Each row was made from one path, in order. Every step used is in the known rows, and no mark comes twice. Write each row's path.
Known rows:
begi vemid rofi: [ 0.305 -1.571  1.052 -1.570  0.238  1.223 -8.253  1.494  2.324  0.057
 -1.388 -0.067 -2.625  4.691 -2.219  1.316 -1.911  0.646  2.477 -2.942
  3.942  2.886  0.320  1.946  3.068 -0.935  3.481  1.003 -1.342]
tugo samag mepor nimalis: [-4.884 -0.096  2.568 -1.365  2.646 -2.515 -4.788 -1.161  0.876  1.680
 -2.360 -1.923  0.693  1.774 -1.572 -1.609  1.000 -1.102  0.903 -0.972
 -2.570 -1.685 -2.931 -1.695  1.370 -3.171  4.788 -2.562  0.308]
refof nimalis mepor samag miraf timem: [ 1.530 -3.161 -1.460  1.325 -1.598 -2.907  1.330 -2.097  0.132 -3.563
 -2.236  1.663  1.150  6.046 -0.839 -1.823  3.677  1.077  4.386  1.217
  0.367  1.355 -3.563 -0.915  1.955 -1.764  4.719 -0.727 -2.848]
begi vemid rofi timem: [ 5.358 -1.888  1.017 -0.054 -1.963  1.016 -3.286 -2.439  1.431 -2.114
 -0.641  0.753 -3.664  4.649 -0.078  1.650 -0.373  0.912  2.878 -3.377
  8.115  5.619 -1.898  0.087  2.382 -3.611  4.795  0.692 -2.658]
rofi samag: [-0.963  0.390 -0.944  1.082 -0.206 -0.694 -2.100 -0.632  1.280 -0.946
  0.356  1.381  0.329  0.289 -0.685  0.145  0.686  1.798 -1.977 -0.074
 -3.172  3.681 -1.892 -2.839  0.709 -2.131  2.029 -0.839 -3.639]
samag rofi timem: [ 4.300 -1.959  0.537  0.421  0.073  0.169  2.446 -2.042  2.160 -2.221
  0.295 -0.345 -2.188  2.686  1.400  0.015  1.838  1.791  4.089 -1.424
  6.154  5.553 -3.564  2.850  1.644 -4.576  3.996 -1.033 -1.240]
rofi samag bozupu: [-0.237  0.533  2.015 -1.736  2.272 -2.107 -3.692  3.365  0.193  0.148
  0.035 -0.891 -2.175  2.143  1.457 -1.554  0.530  0.323 -2.065 -0.938
 -3.215  5.001 -0.907 -7.210 -1.846 -1.808  0.515 -1.190 -6.686]
miraf samag: [-4.948  0.097  2.345  2.984  1.348 -2.013 -2.531 -3.536  2.621  0.446
 -3.002  1.695  1.697  1.795 -2.018  1.027  1.174  2.639  1.753 -0.486
 -1.394  2.073 -1.343 -2.601  2.605  0.792  1.137 -0.433 -2.579]
miraf samag mepor nimalis refof: [-3.239 -1.433  1.670  0.296  3.841 -0.929 -3.395 -1.703 -0.116  0.291
 -1.732  1.271 -0.278  1.857 -0.276 -1.294  0.402  0.663  0.442 -1.231
  1.844  0.471 -3.476  1.896  0.280 -3.343  1.013 -3.076 -1.907]
venu timem rofi samag: [ 1.082  1.289  1.702  1.591  1.197 -0.607 -1.825 -0.170  5.242 -2.539
 -1.710  1.784 -0.588  2.816 -0.277  0.176  1.510  1.987  1.211 -1.601
  0.192  4.915 -2.416 -0.464  1.859 -2.114  3.439 -2.602 -2.460]
venu timem rofi: [ 2.897  1.382  3.810  0.617  1.944  0.070  0.467  0.449  5.509 -2.592
 -3.024  0.594 -1.321  3.654  0.508  0.045  1.146  0.217  4.587 -2.115
  4.877  1.624 -0.733  3.479  1.570  0.034  1.990 -2.533  1.775]
bozupu samag miraf timem rofi: [ 1.916 -2.487  1.720  0.705  2.830 -2.365  0.215  0.154  4.712 -3.705
 -4.281  1.516  0.793  4.877 -2.278 -1.741  3.103 -0.387  5.513 -0.493
  2.146  1.650 -0.794  2.703  3.755 -2.686  5.005 -1.786 -0.899]
miraf timem rofi samag tugo: [ 2.998  0.503  1.312 -0.692 -0.375 -4.681 -2.145  3.119  1.664 -3.615
  0.705 -0.231  1.287  0.867 -0.301 -1.592  1.206 -1.075 -0.663  0.297
 -1.397  6.292  0.650 -0.777  1.600 -4.846  2.654 -3.301  0.645]
vemid rofi samag miraf: [ 2.190 -0.016 -1.773  0.243 -0.605 -3.099 -3.218  1.496 -0.479 -2.615
  0.981  2.046 -0.096  3.245 -4.085 -1.603  1.036  0.730  2.409  1.397
 -2.440  1.700 -2.120  1.560  2.119 -2.746  5.468 -1.697 -4.716]
mepor nimalis refof timem: [ 0.455 -1.629  1.658  0.820 -0.832  0.863  1.101 -0.597 -1.204 -0.828
 -0.213  2.681 -3.563  2.801  3.935 -0.442  0.344  1.103 -0.067  0.306
  4.005  0.928 -4.693 -0.143  1.203 -0.291  2.578  0.695 -0.561]
samag mepor: [ 0.326 -2.009  2.500  1.946  1.258 -0.086  0.622  0.301  0.811 -0.020
 -1.748 -2.831  1.124  1.953 -1.361 -1.472  0.085 -0.568  2.788 -0.813
  0.097 -0.861 -0.767 -1.106  0.268 -3.977  0.179 -1.656  1.142]
miraf timem rofi: [ 2.138 -2.339  2.525 -0.476  2.726 -0.898  0.232  0.680  5.559 -3.278
 -4.419  1.089  0.272  3.671 -1.348 -0.741  2.064  0.051  4.675 -1.577
  3.367  2.484 -0.216  2.811  2.455 -2.355  2.755 -1.109  0.527]
begi vemid rofi samag bozupu: [-0.175 -0.161  2.712 -2.449  2.394 -1.564 -7.701  4.160  1.440  0.260
 -0.620 -0.845 -3.529  4.433  0.379 -0.926 -0.471  0.606 -0.894 -2.285
 -1.305  6.301 -0.654 -6.288 -0.308 -2.206  2.214 -0.662 -7.366]
mepor nimalis refof timem rofi: [ 1.679 -1.091  2.871  0.063  3.103  0.301 -0.142  2.115  3.787 -2.212
 -3.215  2.743 -2.884  4.201  0.965 -0.504  0.896 -0.453  1.635 -0.998
  4.818  2.239 -2.183  3.773  2.376 -1.804  4.319 -1.408  0.703]
rofi samag mepor nimalis: [-3.772 -0.212  1.961 -2.087  1.947 -1.825 -3.983 -1.016  1.308  0.218
 -1.279 -1.545  1.748  1.673 -1.005 -2.072  0.910 -0.864 -0.277 -1.521
 -3.721  0.392 -3.388 -0.376 -0.508 -4.375  4.321 -1.955 -0.755]
tugo samag miraf timem rofi: [ 2.193 -1.664  2.082  0.194  2.803 -3.129 -1.157  1.438  4.456 -3.402
 -4.734  2.164  0.327  4.890 -3.260 -1.500  3.010  0.096  6.032 -0.044
  2.227  1.015 -0.584  1.947  3.758 -2.373  5.460 -2.165 -0.860]
bozupu samag mepor nimalis refof timem: [-0.853 -3.043  2.299  2.829  0.114  0.753  1.070 -2.129 -0.519 -0.458
 -0.979  1.250 -3.374  3.666  3.613 -0.886  0.765  0.851  0.476  0.038
  3.785  0.988 -5.366 -1.727  2.783 -1.781  3.252 -0.240 -0.700]
nimalis refof timem rofi samag tugo: [ 3.236  0.804  1.251  0.342 -0.264 -3.727 -1.848  3.974  0.557 -3.224
  1.427  0.827 -0.496  1.152  0.845 -1.266  0.576 -0.977 -2.047  0.731
  0.071  6.295 -0.194 -0.325  1.690 -4.616  2.598 -3.560  0.451]
vemid begi: [ 0.761 -2.357  2.037  4.115 -0.769  2.935 -0.363  3.133 -1.317 -1.724
  1.586  1.086 -2.207 -0.876  0.865  2.585 -2.858  1.108  1.868 -1.147
  1.159  2.233 -0.627  3.184  2.098  1.128  0.138  0.923  0.310]
timem rofi samag: [-0.163  0.388  0.201  0.773  2.382 -0.996 -2.760  1.259  4.556 -2.002
 -1.740  2.024  0.063  1.854 -1.971 -0.051  1.164  0.913 -0.764 -0.968
 -1.806  4.774 -1.020 -0.291  1.840 -3.305  3.722 -2.202 -2.864]
begi vemid: [-0.676  1.947  1.295 -1.987 -0.278  1.390 -6.143  2.756 -0.244  0.621
 -1.979  2.432  0.388  3.440  0.225  0.099 -0.381 -0.535 -0.465 -1.133
  1.137 -0.002  2.356 -1.424 -1.509  0.490  2.486  2.743 -1.006]
timem rofi: [ 1.188  0.062  1.677 -0.503  3.801 -0.359 -0.819  2.520  4.588 -1.619
 -3.154  0.788 -0.473  2.141 -1.840 -0.147  0.618 -1.265  1.634 -1.263
  2.044  1.424  1.243  3.719  1.563 -1.571  2.505 -1.905  1.106]
refof nimalis mepor: [ 0.270 -0.984 -1.031  2.402  2.171 -0.111  0.758  0.207 -1.812 -0.361
 -0.773 -1.483 -2.954  3.486 -0.202  3.301 -0.527 -0.885 -1.658  0.389
  3.253  1.272 -2.271 -0.690 -0.044 -2.801  0.246 -2.653  0.599]
nimalis mepor: [ 0.154 -1.020 -0.357  3.173  1.584 -0.003  0.615  0.897 -1.141 -0.409
 -0.673 -2.248 -3.140  1.998 -1.708  2.361  0.871  0.483 -1.363 -0.608
  2.600  1.393 -2.185 -1.820 -1.253 -3.700 -1.994 -2.818 -0.469]
mepor nimalis: [-3.407  1.036  0.712 -4.127  1.142 -1.374 -3.414 -0.752  0.076  0.540
 -0.361 -0.222  0.779  0.236  0.297 -1.049  0.425 -1.420 -1.140 -0.889
 -2.264 -0.831 -2.048  1.891 -1.034 -0.492  3.154 -0.342  0.213]

Which path is each row?
[ 1.863  1.686 -0.021 -0.429 -1.764 -4.203 -2.281  2.668 -1.072 -1.987
  2.911 -0.724  1.161 -0.846  0.433 -1.241  0.240 -1.103 -2.829  1.124
 -3.142  5.038  0.793 -2.117  0.335 -3.674  1.235 -2.693  0.427]	rofi samag tugo
[-0.061  0.073  3.639 -2.299  4.237 -2.206 -4.495  4.363  1.898 -0.832
 -1.522  0.667 -3.741  4.247  2.096 -1.948  0.980 -0.052 -1.565 -1.571
 -0.845  6.059 -2.388 -4.766 -0.834 -2.892  3.015 -2.165 -6.568]	mepor nimalis refof timem rofi samag bozupu
[ 2.702 -2.431 -1.308  1.961  0.365  0.044  2.287 -3.089  2.602 -2.169
 -0.444 -0.384 -2.998  5.027  1.579  0.487  2.724  1.602  2.312 -1.283
  5.929  7.058 -4.991  1.640  2.617 -4.979  5.852 -2.339 -1.991]	refof nimalis mepor samag rofi timem
[-1.513 -1.543  0.777 -0.745  3.338 -0.188 -2.778 -0.504 -1.006  0.183
 -0.696  0.508 -0.917  1.269  0.426 -1.588 -0.080 -0.293 -0.167 -1.043
  2.369 -0.218 -3.167  2.854 -0.829 -3.631  0.829 -2.935 -0.941]	samag mepor nimalis refof
[-0.170 -0.238  1.182  0.725  2.036 -0.641 -2.663  0.772  3.960 -2.333
 -1.952  3.343 -1.615  3.149  0.063 -0.352  1.366  1.315 -0.883 -0.913
 -0.016  5.077 -3.614 -0.039  2.336 -3.497  5.356 -1.971 -3.265]	mepor nimalis refof timem rofi samag
[-0.999 -2.310  3.271  2.463  0.086  0.170  0.360 -1.821  0.005 -0.667
 -1.771  2.411 -2.467  4.121  2.774 -0.613  0.828  1.764  1.452 -0.065
  3.538  1.418 -5.476 -1.244  2.152 -1.395  3.042  0.049 -1.185]	miraf samag mepor nimalis refof timem
[ 2.454  1.404 -1.028  0.067  1.086 -3.512 -1.809  2.988  0.601 -3.217
 -0.578  3.262  1.294  3.212 -3.877 -2.191  2.124 -0.309  1.923  1.779
 -2.927  1.150 -0.825  1.992  0.773 -2.939  5.805 -2.081 -3.909]	timem rofi samag miraf
[ 2.605 -2.484 -0.905  2.401  0.064 -0.002  2.270 -2.726  3.083 -2.208
 -0.411 -0.788 -3.212  4.364  0.891  0.026  3.320  2.297  2.616 -1.849
  5.524  7.141 -4.864  1.061  1.960 -5.423  4.857 -2.541 -2.521]	nimalis mepor samag rofi timem
[ 5.623 -2.792  0.227  0.846 -1.818  0.349 -0.216 -3.609  1.482 -2.361
  0.314 -0.384 -3.855  2.963 -0.214  1.458 -0.162  1.112  2.910 -2.804
  7.544  5.561 -3.053  0.746  3.173 -3.824  3.536 -0.617 -2.215]	vemid rofi timem
[ 0.002  0.850 -3.098  0.821 -1.378 -2.933 -0.599  0.750 -0.878 -1.686
 -0.033  2.468  1.337  3.464 -2.485 -3.349  3.031 -0.529  1.000  2.117
 -3.899 -0.528 -1.260  0.540  0.593  0.032  5.331 -1.103 -3.525]	mepor samag miraf
[ 0.697 -2.907  2.816  2.684  2.491 -1.057 -0.818  0.093  4.544 -2.138
 -3.569 -1.401  1.509  3.929 -2.424 -1.745  1.603  0.772  3.684 -1.695
 -0.504  3.007 -2.150 -1.796  2.017 -6.602  3.044 -2.811 -1.191]	miraf timem rofi samag mepor
[ 1.129 -2.574  2.965  3.577  2.647 -0.036 -0.443  0.902  3.541 -1.807
 -2.969 -0.303 -0.306  4.047 -1.293 -1.477  0.936  0.718  2.355 -1.243
  0.995  3.048 -2.869 -1.537  2.148 -6.441  2.949 -3.088 -1.324]	nimalis refof timem rofi samag mepor
[ 2.205 -2.333  0.787  1.116  2.515 -2.479  0.026  1.274  4.725 -4.207
 -4.675  1.452 -0.099  5.985 -3.136 -1.643  3.777 -0.016  4.671 -0.800
  2.331  2.606 -1.556  2.520  2.288 -3.502  4.747 -2.726 -1.306]	nimalis mepor samag miraf timem rofi
[ 2.262 -2.185  1.218  2.855 -1.348  1.441  2.649 -0.276 -1.080 -1.196
 -0.006  2.853 -3.865  2.695  3.735  0.086  0.131  1.854  0.468  0.733
  5.135  1.370 -3.822 -0.881  1.728 -0.051  1.066  0.888 -0.710]	nimalis refof timem
[-0.465 -0.339 -1.426  2.255  0.286 -2.956  0.096 -1.094 -1.829 -1.035
  0.272  0.938  0.761  2.428 -2.127 -2.080  2.079 -1.004  1.803  2.447
 -2.273 -1.519 -1.045 -0.527  2.790 -0.784  4.367 -1.378 -2.926]	bozupu samag miraf
[ 1.752  1.310 -1.915  0.415 -0.869 -3.322 -1.365  1.681 -1.633 -2.477
  0.938  2.910  1.365  2.182 -2.956 -2.145  1.820  0.332  1.093  2.422
 -3.973  0.278 -1.510  0.133 -0.029 -2.136  4.645 -1.199 -4.434]	rofi samag miraf
[-1.533 -1.451  1.151 -0.455  4.630 -0.630 -3.649  0.163  1.089 -0.684
 -1.645  1.340 -0.976  2.152 -0.442 -1.613  0.420 -0.115 -0.282 -1.545
  1.952  1.511 -3.322  3.107 -0.027 -4.891  2.337 -3.921 -1.892]	timem rofi samag mepor nimalis refof
[-2.634 -0.568  3.182 -1.631  2.243 -1.564 -3.292 -0.141  2.833 -0.691
 -2.497 -0.843  0.722  3.296 -0.468 -2.069  1.268 -0.976  0.716 -1.611
 -2.232  1.205 -3.931 -0.023  0.704 -4.731  5.956 -1.906 -0.261]	refof timem rofi samag mepor nimalis
[ 2.073  1.249  1.529 -1.094  0.161 -4.282 -3.035  3.637  0.577 -3.015
  1.310  0.774 -0.298  1.272  0.985 -1.704  0.700 -1.499 -2.317  0.394
 -0.725  6.028 -0.864  0.187  1.326 -4.856  3.683 -3.591  0.655]	mepor nimalis refof timem rofi samag tugo
[ 0.652 -0.242  1.222  1.751  1.046 -0.407 -1.397  1.085  4.475 -2.447
 -1.872  2.680 -1.056  2.990 -0.329  0.013  1.350  1.414 -0.358 -0.580
 -0.657  5.106 -2.457 -1.549  2.720 -2.816  4.799 -1.095 -2.687]	refof timem rofi samag
[ 0.110 -1.740  4.484  1.763  4.121 -0.451 -0.861  0.873  4.932 -2.082
 -4.856  2.346 -1.924  5.364 -0.145 -0.665  1.373  0.237  3.216 -1.428
  4.416  2.716 -2.809  2.461  3.399 -2.884  4.750 -2.047  0.086]	miraf samag mepor nimalis refof timem rofi
[-3.194 -0.384  2.449 -2.711  2.079 -1.457 -2.946 -0.660  0.553  0.555
 -1.553 -2.273  1.489  1.526 -0.637 -2.127  0.528 -1.842  0.787 -1.440
 -2.179 -1.428 -2.372  1.000 -0.937 -3.336  3.261 -1.531  1.073]	samag mepor nimalis
[ 2.101  0.931 -0.471 -0.219  1.088 -3.389 -2.120  2.641  0.113 -3.449
 -0.596  4.437 -0.186  4.352 -2.296 -2.536  2.299 -0.129  1.598  1.737
 -1.589  1.388 -3.104  2.507  1.027 -3.191  7.058 -2.118 -4.246]	mepor nimalis refof timem rofi samag miraf
[-3.129  0.391  4.568 -0.487  3.535 -3.148 -3.878  1.374  1.128  1.125
 -2.324 -0.645 -1.342  3.223  0.512 -0.868  0.797  0.880  0.607 -1.189
 -1.933  3.964 -0.356 -6.982 -0.411  0.218 -0.212 -0.850 -5.990]	miraf samag bozupu
[-2.648 -3.485  2.056  4.849  2.229 -0.108  0.563 -3.143  1.521  0.757
 -2.021 -3.799  0.679  2.319 -0.933 -1.361  0.907 -0.586  2.113 -0.892
 -0.478 -0.128 -1.517 -3.840  3.481 -4.237  1.414 -2.477  0.143]	bozupu samag mepor
[-2.162  0.682  3.082 -0.743  3.427 -3.265 -4.828  3.197 -0.422  2.314
 -1.388 -1.427 -3.662  2.314  0.486 -0.906  0.685 -0.061 -0.417 -0.140
 -1.536  1.967 -0.149 -8.948  0.907  0.092  1.311 -2.009 -5.277]	tugo samag bozupu
[ 2.443  1.750  0.970 -0.787 -0.046 -4.377 -2.754  3.965  1.094 -2.850
  1.443 -0.276  0.871  0.270 -0.568 -1.321  0.558 -1.700 -1.978  0.479
 -2.088  5.845  1.219 -0.191  1.158 -4.544  2.374 -3.609  0.976]	timem rofi samag tugo
[ 0.385 -2.196  2.195  1.789 -0.471  0.648  0.440 -0.709 -0.376 -1.079
 -0.643  2.335 -2.973  3.546  3.270 -0.876  0.597  1.469  0.160  0.113
  2.989  1.952 -5.674 -1.490  1.541 -2.424  3.340 -0.197 -1.434]	rofi samag mepor nimalis refof timem
[ 2.513 -0.870  3.017  0.840  1.808  0.342  1.200  2.419  4.384 -2.252
 -3.219  1.656 -2.177  3.932  0.460 -0.133  0.980 -0.443  2.408 -0.670
  3.708  2.076 -0.731  1.887  2.842 -0.925  3.978 -0.339  1.368]	refof timem rofi
[ 0.054  1.141 -1.179 -0.067 -2.374 -3.797 -1.520  1.827 -0.294 -1.291
  2.011 -1.056  1.057  0.311  0.766 -2.446  1.482 -1.855 -2.854  0.790
 -2.989  4.188  0.901 -1.755  0.807 -1.590  1.978 -2.597  1.334]	mepor samag tugo
[-0.927  1.461  2.308  0.792 -0.681 -5.068 -2.585  0.606 -0.258 -1.090
  0.641 -0.518  2.094  0.212 -0.540 -0.591  0.584 -0.534 -0.212  0.840
 -1.823  4.050  1.119 -1.967  1.773 -1.730  0.453 -2.345  1.184]	miraf samag tugo
[-5.322 -1.367  2.291 -0.789  2.679 -1.534 -2.986 -2.911  1.165  1.095
 -1.810 -2.901  1.319  1.881 -0.316 -2.055  1.100 -1.803  0.367 -1.495
 -2.665 -1.005 -3.105 -0.901  1.408 -3.556  4.247 -2.120  0.346]	bozupu samag mepor nimalis
[-1.961 -0.404  0.493 -0.102  2.902 -1.824 -2.594  2.416  0.094  0.838
 -1.350 -2.144 -3.669  5.116  1.815 -1.095  1.456 -0.998 -2.809 -0.987
 -1.509  4.800 -1.635 -7.128 -1.333 -1.016  1.406 -2.470 -5.512]	refof nimalis mepor samag bozupu
[ 2.171 -2.990  0.459  2.343  0.690  0.087  2.544 -4.358  2.741 -1.597
 -0.003 -0.998 -2.458  2.975  1.683  0.076  2.474  1.704  3.533 -1.436
  5.648  5.992 -4.024  1.019  3.923 -4.754  4.851 -1.658 -1.889]	bozupu samag rofi timem
[ 1.779 -1.933  1.704  1.830  0.699 -0.880  1.291 -3.778  3.473 -1.911
 -1.184  0.508 -1.397  3.569  0.434  0.502  2.434  2.998  4.744 -1.545
  5.536  6.552 -4.119  1.659  3.014 -4.253  4.452 -1.299 -2.457]	miraf samag rofi timem
[-5.578 -0.336  3.668 -1.157  2.690 -2.544 -4.208 -2.348  2.000  0.819
 -2.923 -1.431  2.255  2.345 -1.569 -1.643  1.085 -0.520  1.637 -1.621
 -2.813 -0.362 -3.117 -0.304  0.448 -3.106  3.816 -1.696 -0.250]	miraf samag mepor nimalis
[ 0.246  0.558  3.000 -1.961  4.068 -2.311 -4.107  4.713  2.535 -0.638
 -1.546 -0.469 -2.376  3.223  0.498 -1.627  0.802 -0.295 -1.246 -1.544
 -2.281  5.801 -0.204 -5.467 -0.995 -2.575  1.692 -2.175 -6.182]	timem rofi samag bozupu
[-1.814 -1.438  0.561 -0.287  3.327 -0.586 -3.296 -0.684 -0.545 -0.157
 -0.539  1.021 -0.851  1.320  0.186 -1.577  0.162  0.329 -0.897 -1.139
  1.166  0.925 -3.767  1.826 -0.447 -4.348  1.470 -3.271 -2.234]	rofi samag mepor nimalis refof
[ 2.936 -3.481 -0.186  0.176 -2.002 -3.214 -0.845 -1.556  1.167 -4.157
 -1.245  1.742  1.111  4.495 -2.206 -1.912  2.630  2.448  5.887  0.495
  0.159  2.465 -3.392 -0.085  2.700 -2.944  4.387 -0.112 -4.007]	vemid rofi samag miraf timem
